Each row was made from one small tree. Brackets hold a mark, then the marks that hang from it, in the order of their numbers. Every link used is in the known rows. Write each row's tree.
Known rows
(j888 (j257 j293 (j334 j799))): 1.18,-0.26,-0.27,-0.09,-0.51,0.45,-1.36,-3.58,-0.46,-0.59,3.16,3.39,1.87,0.75,1.37,0.59,1.43,-2.53,0.00,0.66,1.02,0.63,3.85,0.20,0.41
(j888 j257): 0.20,-0.31,0.53,-1.00,-0.65,-2.43,-0.64,-0.16,-1.10,-0.79,0.55,5.29,0.91,-0.93,2.45,0.72,0.31,-0.19,-0.30,2.23,-0.75,1.33,1.93,-0.27,-2.10
(j445 j799): -0.13,-1.11,0.77,-0.09,-0.08,-2.40,-0.04,-0.02,-2.01,-2.25,-0.57,-0.45,0.59,-0.44,1.04,1.52,0.58,0.18,-0.43,1.93,-0.33,0.09,-2.14,0.91,-1.41
(j563 (j799 (j293 j257) j334 j445)): -1.18,-0.54,0.09,-0.35,0.50,0.42,-0.19,4.56,1.50,1.31,0.23,-1.97,0.12,-0.89,0.04,-0.56,-0.01,0.08,0.77,0.73,-0.98,1.31,-1.44,0.28,-1.82
(j334 (j257 j293 j445)): 1.57,1.21,0.81,-0.14,-2.59,-1.47,0.54,-1.22,0.23,1.19,0.27,3.29,1.64,0.02,0.34,-0.14,-0.63,-1.29,0.01,-0.35,-0.85,0.69,-1.53,-1.05,1.44
(j293 j257 (j799 j445)): -0.54,-2.49,1.92,-0.09,-2.22,-0.58,0.03,2.13,0.12,0.66,-0.39,2.20,3.34,-2.35,0.20,-1.10,-1.08,-1.34,-0.85,-0.91,-1.75,0.27,1.15,-1.16,-1.09
(j888 (j799 j334 j445)): -0.25,-1.58,0.71,-0.52,0.63,-0.73,0.02,1.09,0.75,-1.42,-1.52,0.51,2.48,0.81,1.09,-0.70,1.53,0.81,0.27,-0.91,-0.25,-1.08,2.99,-0.10,-1.84
(j445 (j799 j563)): -0.27,-0.62,-1.20,-0.36,0.84,-1.65,-0.11,0.60,-0.73,-2.37,-1.10,-2.09,-0.82,-0.44,-0.51,1.28,-0.74,1.07,-1.03,1.82,0.19,0.05,-2.18,1.23,-0.38
(j799 (j334 j257) j445 j563): -0.14,0.05,1.43,-1.22,1.18,-0.32,-0.09,3.21,2.02,-0.79,-2.34,0.15,-1.65,-0.92,-1.31,-1.56,-1.43,0.36,-0.46,-2.41,0.70,1.39,-1.41,0.06,-1.59
(j888 (j799 (j293 (j257 j445)) j334 j563)): -0.79,1.75,-2.00,-0.50,-0.86,2.04,0.98,-0.27,0.57,1.83,0.51,-2.23,-3.43,0.62,0.82,-0.55,0.94,1.93,0.88,3.35,-0.59,-2.05,1.63,-0.47,2.01
(j293 (j257 j445) j799): -0.49,-0.58,2.54,0.64,-3.21,0.82,0.86,-3.04,-1.48,1.86,0.88,0.24,2.14,-2.15,0.77,-0.56,-0.15,-1.33,-0.18,0.56,-2.68,-0.44,0.04,-1.86,1.61
(j257 j293 (j334 j799)): 1.43,-1.14,0.66,1.22,-0.89,0.21,-0.50,-4.09,-1.43,-0.83,1.84,1.86,3.70,0.99,0.10,0.28,0.84,-2.56,0.09,-1.19,1.64,0.11,2.44,-0.20,0.28
(j799 j293 (j334 (j257 j445)) j563): -0.10,3.23,1.16,0.32,-0.16,1.08,0.99,-0.40,-0.19,1.81,-0.78,-2.13,-5.75,0.08,-1.02,-0.64,-0.54,0.89,1.00,-1.13,0.32,0.21,-3.71,0.18,1.41
(j257 j334): 1.47,-1.49,1.23,0.73,0.62,-0.29,-0.01,-3.39,-1.90,-0.47,0.00,3.94,4.79,0.02,0.49,1.03,-0.25,-1.65,0.07,0.15,-0.06,0.35,1.27,-1.22,-1.28
(j293 (j257 (j334 j799))): 0.32,-1.71,2.07,0.36,-1.51,1.48,-0.30,-3.30,-1.92,-0.55,2.25,1.34,1.53,-1.46,0.90,-0.26,0.32,-2.53,0.09,1.51,0.12,-0.26,3.46,-0.42,-0.69
(j888 j257 j799): -0.02,-0.51,-1.74,-1.37,-1.18,-2.17,-1.03,-0.44,-0.70,-0.89,0.38,3.48,0.93,-0.15,3.06,0.81,1.46,0.49,-0.36,3.63,-1.24,-1.48,6.59,0.39,-1.10
(j563 (j799 j293 (j334 j257) j445)): -0.60,0.81,0.90,-0.19,0.87,-0.58,-0.44,3.90,1.04,1.08,-1.26,-3.04,-2.20,-0.71,-1.32,-0.56,-0.51,-0.27,0.79,-2.16,-0.65,0.69,-2.44,1.27,-1.55
(j888 j257 (j799 j293 j563)): -0.37,1.04,-4.43,-0.75,-0.58,-1.71,-1.03,1.65,-0.19,0.39,0.10,0.74,-2.88,0.54,1.10,0.93,0.37,1.86,-0.24,3.62,0.00,-2.21,4.65,1.13,0.40
(j445 (j799 j293)): -0.36,-0.05,0.34,0.78,-0.42,-3.09,0.28,1.34,-2.48,-0.92,-0.29,-1.22,-2.18,0.19,0.74,1.73,0.67,0.56,0.34,1.56,0.19,-0.39,-3.72,1.49,-0.87
(j445 (j799 j293 j334 j563)): -1.16,1.02,-0.84,0.26,1.89,-0.06,0.32,1.24,-0.66,-1.10,-0.91,-3.82,-5.01,0.95,-0.07,0.82,0.50,1.86,0.42,0.99,1.56,0.25,-4.62,1.59,-0.56
(j257 (j445 (j799 j293 j334 j563))): -0.87,2.43,0.15,0.65,1.56,1.34,1.15,-0.80,-0.65,-0.17,-0.28,-5.79,-4.91,1.07,-0.75,0.91,0.81,1.99,0.86,0.12,0.29,-0.02,-5.51,0.89,1.94
(j257 j334 (j445 (j799 j563))): 1.05,0.46,-0.49,0.65,1.92,1.84,0.71,-3.83,-0.57,-1.01,0.29,-3.58,1.62,0.22,-2.11,1.87,-0.59,-0.39,-0.42,0.48,-1.05,-0.62,-2.02,-0.25,2.83
(j293 (j799 (j334 j257) j445 j563)): -0.80,-0.16,1.81,-0.36,0.57,1.21,-0.29,0.96,1.21,0.26,-2.34,-2.08,-1.51,-1.42,-2.00,-1.94,-1.46,-0.34,-0.78,-4.30,-0.05,0.31,-1.43,0.08,-0.21

Which tree is each row?
-0.30,-0.82,0.92,-0.47,1.98,-0.16,0.30,2.03,1.71,-1.36,-1.94,0.33,1.13,-0.03,-0.92,-0.95,-0.80,1.29,-0.27,-2.35,0.98,1.48,-1.31,-0.48,-2.13 -> (j799 j334 j445 j563)
-0.95,-0.04,-0.20,-0.56,2.22,0.13,0.06,-0.16,-0.22,-2.50,-1.14,-2.91,-2.17,0.20,0.25,0.57,0.45,1.60,-0.32,1.39,0.98,0.93,-3.23,1.08,-0.93 -> (j445 (j799 j334 j563))
-0.36,-0.76,0.96,0.74,-0.79,0.51,-0.06,-2.92,-0.43,0.39,0.14,1.76,2.98,0.86,1.65,-0.69,1.14,-1.13,-0.05,-1.71,0.63,1.02,-1.18,-0.77,-0.58 -> (j257 (j293 (j799 j334)))
-0.71,-0.07,0.11,-0.60,0.74,0.55,0.53,5.01,2.32,0.82,-0.59,0.79,-2.31,-0.42,-0.25,-1.29,-0.90,1.36,0.29,0.27,1.01,1.39,-2.08,-0.41,-1.68 -> (j799 (j293 j257) j334 j445 j563)
1.42,-1.38,-0.87,0.74,0.71,1.00,-0.58,-0.41,1.50,-1.02,0.66,-0.55,3.79,0.93,-2.77,-0.48,-1.01,-1.55,-0.83,-3.27,2.00,-0.06,1.74,-0.03,1.15 -> (j257 j293 (j334 (j799 j445 j563)))
1.13,-1.43,0.75,0.38,-0.12,0.10,0.37,2.54,0.34,1.46,0.89,4.40,2.85,-0.48,-0.18,0.07,-0.98,-1.45,0.44,-0.03,-0.36,0.31,0.23,-1.20,-1.14 -> (j799 (j293 (j257 j334)) j445)
-0.66,0.94,-0.07,0.63,0.91,-0.11,0.55,0.47,-0.77,0.31,-1.08,-0.09,-2.80,0.84,0.22,-0.18,-0.12,1.62,0.66,-0.12,1.94,0.72,-2.32,0.30,-1.45 -> (j799 j293 j334 j563)
-0.77,-0.24,0.75,0.61,1.55,-0.55,-0.19,3.02,0.37,0.50,-0.89,-3.44,0.99,0.28,-0.83,-0.04,0.14,0.52,0.88,-2.12,-0.40,0.81,-2.18,0.71,-1.61 -> (j563 (j799 j293 j334 j445))
0.50,-0.35,0.53,1.70,0.80,1.05,-0.26,0.19,-0.90,-0.15,0.04,-2.96,-0.44,0.37,-3.47,-0.13,-0.95,-0.79,0.14,-3.93,1.82,-1.22,0.64,0.86,0.71 -> (j257 (j334 (j799 j293 j445 j563)))
-0.12,2.51,-3.59,-0.30,-0.95,-0.40,-0.14,-0.13,0.01,1.27,0.82,-1.22,-2.90,0.81,0.31,0.99,0.48,1.79,0.18,2.60,-1.25,-2.50,3.09,0.41,2.71 -> (j888 (j257 j445) (j799 j293 j563))
-0.23,-1.31,1.37,0.38,-0.39,-0.73,-0.46,1.69,0.02,-2.07,-1.03,-3.04,0.02,-1.06,-2.26,-0.88,-1.07,0.23,-0.70,-3.15,1.14,-0.32,1.00,0.83,-0.43 -> (j334 (j799 j445 j563))
0.62,0.46,1.05,-0.93,-0.75,-1.35,-0.11,0.06,0.83,0.00,-0.35,4.23,-0.03,0.42,1.95,-0.91,0.50,-0.97,0.21,0.28,1.28,1.96,-1.57,-0.11,-1.61 -> (j799 (j334 (j257 j293)))
-0.16,0.51,1.86,1.05,-1.14,1.64,0.87,-5.01,-0.46,1.35,0.68,-0.06,3.23,1.03,0.89,-0.75,1.33,-0.93,0.43,-2.72,-0.59,0.63,-2.13,-1.58,1.96 -> (j257 (j293 (j799 j334)) j445)
0.92,0.14,-4.24,-0.44,1.53,0.21,-1.04,1.81,1.56,0.70,0.33,1.30,0.53,1.06,-1.19,0.88,-0.26,0.51,-0.37,0.41,-0.31,-2.18,5.15,0.61,0.83 -> (j888 (j257 j334) (j799 j293 j445 j563))
-0.99,0.65,-0.41,-0.43,0.02,0.80,0.48,2.16,0.41,1.01,0.04,1.39,-3.69,-0.34,1.19,-0.78,-0.40,1.27,0.49,2.66,1.14,1.03,-1.56,-0.27,-1.44 -> (j799 (j293 j257) j334 j563)
-0.45,-0.16,0.66,1.19,-0.68,-1.02,-0.21,3.29,-0.55,-0.69,-0.68,-3.75,-2.79,-0.27,-2.46,-0.61,-0.91,0.68,0.00,-3.19,1.69,-0.98,-0.54,1.33,-0.07 -> (j334 (j799 j293 j445 j563))
-0.88,2.19,-0.48,-1.45,2.16,1.50,0.16,-1.89,0.96,-1.42,0.89,-3.65,-3.76,0.15,0.90,0.87,0.99,1.71,-0.11,2.02,-1.04,1.39,-2.09,0.69,1.54 -> (j888 (j257 (j445 (j799 j334 j563))))
0.32,-2.07,1.09,0.63,-1.37,2.02,-0.03,-3.82,-1.59,1.24,1.29,3.04,4.20,-1.79,0.80,0.01,-0.53,-2.85,-0.49,1.25,-1.55,-0.28,2.15,-1.58,-0.14 -> (j293 (j257 j334) j799)
0.43,-1.87,0.64,-0.16,0.03,2.25,-0.40,0.64,1.19,-0.88,0.89,-0.71,1.31,-1.63,-2.07,-0.88,-1.39,-1.51,-0.62,-0.72,0.52,-0.16,3.42,-0.27,0.29 -> (j293 (j257 (j334 (j799 j445 j563))))
-0.50,-0.23,-3.89,-0.55,-1.93,-0.87,-0.12,2.82,0.31,1.07,-0.19,0.32,-2.24,-0.27,0.80,0.10,-0.52,1.47,-0.22,4.68,0.01,-2.46,3.52,0.45,0.14 -> (j888 (j799 (j293 j257) j563))
-0.29,-0.24,2.56,0.60,0.88,-1.36,0.64,2.78,-0.33,0.02,-1.02,0.97,-0.30,0.90,0.42,-0.51,0.47,0.78,1.08,-2.70,0.83,0.95,-2.60,-0.17,-2.61 -> (j799 j293 j334 j445)
-0.26,1.87,-0.80,0.96,0.21,-0.78,0.96,0.28,-1.08,0.04,-0.21,-5.06,-3.14,0.31,-1.56,1.63,-0.54,1.68,0.17,0.51,-0.42,-0.91,-4.78,0.99,2.62 -> (j257 (j445 (j799 j293 j563)))
1.07,-0.65,-2.25,-0.87,0.37,-0.24,-1.13,-3.10,-1.15,-0.39,1.19,4.09,3.04,0.50,2.12,1.31,1.42,-0.93,-0.25,3.06,-1.19,-1.56,7.24,-0.32,-0.43 -> (j888 (j257 j334) j799)
1.14,-0.76,-2.78,-0.11,1.10,1.58,-1.18,-0.42,2.69,0.86,1.13,3.33,4.99,0.39,-1.67,0.03,-1.27,-1.80,-1.54,-2.21,-0.22,0.66,2.15,-0.81,1.86 -> (j888 (j257 (j293 (j799 j445 j563)) j334))
-0.28,1.10,0.04,0.90,-0.39,2.64,0.78,-4.35,0.63,1.32,0.12,-1.86,1.90,1.02,-0.68,-0.93,-0.06,-0.06,-0.27,-2.18,0.04,0.54,-2.27,-1.40,3.08 -> (j257 (j293 (j799 j334 j563)) j445)
-0.16,0.04,-3.05,-0.49,-1.02,-0.36,-1.19,-0.90,1.17,0.54,0.90,2.49,1.32,-0.08,0.42,0.00,-0.78,-0.53,-1.50,0.65,0.15,0.76,1.41,-0.20,1.25 -> (j888 (j257 (j293 (j799 j563))))
0.32,0.83,-0.77,-0.88,-1.54,-1.21,-0.28,-2.41,-0.62,0.07,1.02,1.46,1.07,0.12,2.13,0.81,1.57,0.60,0.09,2.85,-2.58,-1.82,5.25,-0.52,1.42 -> (j888 (j257 j445) j799)
0.66,-0.40,-1.11,-1.63,-0.69,-1.12,-0.53,2.51,2.71,-0.30,-1.06,2.35,1.49,1.21,1.02,-1.37,1.21,-0.32,-0.06,-0.92,0.41,-0.52,2.52,0.19,-0.85 -> (j888 (j799 (j334 (j257 j293)) j445))
-0.69,1.92,2.19,0.75,0.58,0.20,1.27,-1.53,-1.98,-0.04,0.34,-3.77,-3.59,1.20,0.75,1.04,2.12,1.11,1.46,-0.25,-0.42,0.07,-5.47,0.75,0.92 -> (j257 (j445 (j799 j293 j334)))
1.41,-0.48,1.67,0.34,-0.97,1.78,1.02,-3.87,-0.78,1.42,1.76,3.31,4.22,-0.98,0.77,0.41,-0.34,-1.96,0.28,2.04,-1.98,0.39,0.79,-2.36,1.10 -> (j293 (j257 j334 j445))
-0.24,1.24,0.96,-0.38,0.85,-0.66,0.11,4.54,1.37,0.58,-2.08,-0.41,-4.25,-0.17,-1.55,-1.24,-1.32,0.85,0.35,-2.79,1.35,0.75,-2.99,0.63,-1.16 -> (j799 j293 (j334 j257) j445 j563)
